What can hang from each mark:
z_591: z_792 z_815
z_252: z_792 z_993
z_815: z_591
z_477: z_97
z_424: z_97 z_591 z_678
z_97: z_424 z_477 z_792
z_678: z_424 z_792 z_993
z_792: z_252 z_678
z_993: z_678

Each row was made from one small tree. The marks that hang from a mark follow it in brackets, in the order of their numbers. Every link used is in the known rows. Write each row's tree.
Known rows:
z_815(z_591(z_792(z_252 z_678))): [ -9  16   2   3 -15  -8   1   2  10   1   1  -2   1 -17  16 -17  -6 -11
  -9  -3   5 -22 -71 -16   3]
z_97(z_424): [ -2   1  -1  -3  10   5  -2  -2   1   3  13  -5  -3   0  -3   2   0  -9
 -10  -1  -4  -1  -3   0  -5]
z_424(z_97(z_792(z_252)) z_591 z_678(z_993)): [ -8  22 -11   4   4   5   2  -6   2  22  15   2  -5  -6 -17  -3   4 -22
  13  12   2 -14 -49 -13 -13]
z_678(z_792 z_993): [ 9  9 -4 -2 -6 -8  4 -2  1  9 -1  8 -3 -8  0  4 -7  0 13  3 -3 -6 -8 -7
  8]
z_252(z_792 z_993(z_678(z_424(z_591(z_815))))): [ -4  10   2   7  -9  -1   6 -17   7   8  46 -15 -14  -4  10  13  -9  -3
   2 -10  39  -9  27 -13  17]
z_591(z_792(z_252 z_678(z_424(z_97(z_477)) z_993)) z_815): [-16   1  -6  16  -1  -6  -3 -11  16  -4  30  -2 -10 -13  -1 -10  -2 -21
  17   3  13 -33 -35  -2   9]
z_252(z_792 z_993(z_678(z_424(z_591)))): [ -4  11  -1   8  -8  -3   5 -17   3  16  42 -10 -14  -1  11  15 -13  -8
   6  -7  28  -5  13 -12  17]
z_993(z_678): [ 5  1  0  2 -3 -1  4 -1  1  5  4 -4 -3 -2  6  4 -5  2  8  0 10 -1 12 -4
  6]
z_591(z_815): [ 0 -1  3  0 -1  1  1  0  4 -8  3 -5  1 -2 -1 -3  4  4 -4 -3 11 -4 16 -1
  0]
z_97(z_424(z_591(z_815)) z_477 z_792(z_252 z_678(z_993))): [ -4  28  -5   1   6   5  -5 -14   7   9  21  -7  -9 -10  -9  -1  -2 -28
 -16   0   3 -21 -38 -14 -12]
z_678(z_424 z_792(z_252)): [  1  11  -4   2 -13 -10   5 -13   3   3  12   9 -12  -8   0   0 -11 -11
   6   1  -8 -13 -37  -8  11]
z_252(z_993(z_678(z_424 z_792))): [  6   8  -5   3 -11 -10  10 -11   4  10  11  -2 -14  -3  13   9 -17  -4
  10  -3  18  -6   3 -10  20]
z_815(z_591(z_792(z_252 z_678(z_424 z_993)))): [ -4  17  -5   8 -15 -16   1   1  12  13  23   6  -5 -18  14  -5 -12 -19
   5  -1   3 -26 -62 -12  15]
z_792(z_678(z_993)): [ 8  5 -6  8 -4 -8  2  4  3 10 -1  0 -2 -4  9 -7 -5 -5  0  1  9 -9 -2 -3
  8]
z_792(z_252(z_993) z_678(z_424(z_97 z_591))): [-12  12 -11  15  -6   1   2 -18   6  12  34  -1 -11   0   5  -5  -9 -27
 -10  -4  19 -16 -35  -6   7]
z_97(z_424(z_591(z_815) z_678(z_993)) z_477): [ -6   9  -3   1  23   8  -4  -9   3  14  44 -10  -3  -4 -17   5   7 -17
  -3   3   2  -3   5  -2  -4]
z_792(z_252(z_993) z_678(z_424(z_97(z_477)))): [-15   0  -8  13  -2  -6   0 -14   8  -1  13  -1 -11   1   5 -10 -10 -24
   0   0   7 -17 -37   1   8]
z_792(z_252(z_993(z_678(z_424(z_97(z_477) z_591))))): [-14   7  -7   9   1   3   0 -23   6  12  45   0 -12  -1  -3  13 -11 -23
  14   1   8  -9 -20  -3   8]
z_993(z_678(z_424(z_97 z_591) z_792(z_252))): [ -2  17  -8   5  -5   1   6 -27   5  14  43   6 -17  -9  -9  10 -12 -19
  16   2   3 -18 -32 -11   9]
z_815(z_591(z_792(z_252(z_993) z_678(z_424(z_97(z_477)))))): [-23   8  -4   7  -4  -6  -2 -10  15  -1  18  -2  -7 -10  10 -10 -10 -25
   0  -2   6 -26 -75  -6   7]
z_815(z_591(z_792(z_678))): [ -6  12   2   1  -4  -4   0   2   8   0  -1  -5   2 -12  13 -11  -3  -7
 -11  -4   7 -16 -46 -10   2]
z_815(z_591(z_792)): [ -8   8   4  -5  -3  -1  -2   3   6  -1   6  -1   4 -11   5   1  -1  -2
   0  -1  -2  -9 -37  -7  -1]
z_477(z_97(z_792(z_252 z_678))): [ -1  15  -4   2  -3  -1  -1  -2   4  -2 -31  -7  -8  -2   0 -16  -4 -14
 -13   5   8 -18 -67  -9 -17]

Which tree is each row?
[ -5  13  -4   3  -9  -8   2 -10   5   7   0  -2 -14  -3   5   9 -14 -16
  11   1   7  -9 -32 -10   5]	z_97(z_477 z_792(z_252(z_993(z_678(z_424)))))
[ -2  25  -3  -2  11  13  -2 -13   4   5  14 -16 -10  -2  -7  -2   4 -20
 -33  -5  16 -15 -17 -13 -16]	z_97(z_424(z_591(z_815)) z_792(z_678))
[-10  17  -4   3   6   8  -1 -26   8   2  34  -2 -16  -6 -20  14  -2 -22
  12   3   4 -21 -26  -6  -6]	z_993(z_678(z_424(z_97(z_477 z_792(z_252)) z_591(z_815))))
[ -6  14  -4   5   2   2   3 -33   9   1  46   2 -17 -11 -15  10  -7 -17
  16   2   3 -21 -22  -7   7]	z_993(z_678(z_424(z_97(z_477) z_591(z_815)) z_792(z_252)))
[-17   9  -6  13   1   2  -2 -23  10  -1  38  -6 -11  -1  -1  -5  -5 -25
 -10  -4  19 -20 -23  -3   5]	z_792(z_252(z_993) z_678(z_424(z_97(z_477) z_591(z_815))))
[-24  12  -1   4   9  13  -3  -6   9   6  33 -26  -4  -6   0 -13   5 -19
 -15   1  38 -13 -49 -15 -14]	z_477(z_97(z_424(z_591(z_792(z_252(z_993)) z_815) z_678)))
[-23   8   1   7  -4   9  -1 -17  12  -2  35 -13  -4 -12   3   0   0 -11
  13  -1  32 -17 -23 -13   0]	z_424(z_97(z_477) z_591(z_792(z_252(z_993(z_678))) z_815))
[-11   6   4   7 -22  -4   6   2  11  -2  10 -14  -1 -14  22 -10  -5   2
   9  -5  43 -14 -13 -19  10]	z_591(z_792(z_252(z_993(z_678))) z_815)
[-14  12  -6   4  -3   0   0  -9   7  -3 -22  -5  -8  -1   2 -15  -5 -20
  -6   3   9 -18 -58  -9 -10]	z_424(z_97(z_477 z_792(z_252(z_993) z_678)))
[-13   4  -5  -2  21   8  -1  -6   1  -1 -14  -6  -7   3 -20  -6   8 -14
   9  13  -9  -8 -33   1 -16]	z_424(z_97(z_477 z_792) z_678)
[ -7   7  -3  -5  18   2   1 -11   1   4   7  -7 -10  -4 -12  -6  -1 -13
  -3   6 -13  -4 -26  -5  -4]	z_97(z_424(z_678(z_792)) z_477)
[-18  14  -3   3   2   4   4 -20   7   2  21  -7  -6  -8  -8 -12   1 -14
   1   4  15 -13 -37 -14  -2]	z_424(z_97(z_477) z_591(z_815) z_678(z_792(z_252(z_993))))
[  4  21  -2   4 -13  -3   7 -23   6   8  40   1 -15 -13  -1   9 -11 -10
   6  -3  14 -16 -13 -16  14]	z_993(z_678(z_424(z_591(z_815)) z_792(z_252)))
[ -8  22  -7   6   3   5  -3 -16   8   4  13  -2  -7  -9 -14  -4   2 -23
  -1   5   7 -26 -40 -10 -11]	z_424(z_97(z_477 z_792(z_252 z_678(z_993))) z_591(z_815))
[-15  24  -1  -4  16  12  -3 -14   3   5  23 -13  -9  -6 -19  -4   7 -24
 -15   4  -1 -11 -44 -14 -19]	z_97(z_424(z_591(z_815) z_678) z_477 z_792(z_252))
[-10  12  -8  10  -9 -10   1  -3  14  11  28   7  -6 -17   7  -6  -9 -24
  11   2   2 -32 -67  -7  10]	z_815(z_591(z_792(z_252 z_678(z_424(z_97) z_993))))
[  0  -6  -6   7   5   1   3 -11   4   5  25   0 -12   1  -5  10  -5  -9
  19   3   5  -9   9   4   9]	z_993(z_678(z_424(z_97)))
[ -7  22  -2   3  -6   0   1 -19   6   6  25  -7 -14  -5  -2  13  -9 -18
   2  -3  19 -12 -19 -13   2]	z_97(z_477 z_792(z_252(z_993(z_678(z_424(z_591(z_815)))))))
[ -5   8  -5  -6  24  11  -2   1   0   6 -11 -16  -9   5 -16  -6   5 -17
 -10  10   2  -5 -41  -4 -24]	z_477(z_97(z_424(z_678) z_792))
[-15   9  -1  -2  20  18  -9 -11   4   4  30 -14  -5  -2 -12   7   4 -17
 -11   2   9  -7 -35  -3 -18]	z_477(z_97(z_424(z_591(z_792))))
[ -1   8  -5  12 -10 -10   2  -7   5   4  11   2 -10  -3   8 -11 -10 -16
  -7  -2   4 -15 -31  -5  11]	z_792(z_252 z_678(z_424))
[ -6   4  -2  11 -10 -11   5  -7   6   4  10 -11 -13   0  19  -8 -12  -9
  -7  -7  27 -13  -5  -8  17]	z_252(z_792(z_678(z_424)) z_993)
[  4  10  -7  -2   8  -3   6  -1   1  18  13  -3  -7  -7  -5  -4  -3 -11
   4   7  -1  -6 -16 -10   4]	z_97(z_424(z_678(z_792 z_993)))
[-10  15  -7   5 -11   0   4  -3   6   3 -22  -5  -7  -1   9 -18  -5 -17
  -9   1  20 -20 -53 -14  -8]	z_424(z_97(z_792(z_252(z_993) z_678)))
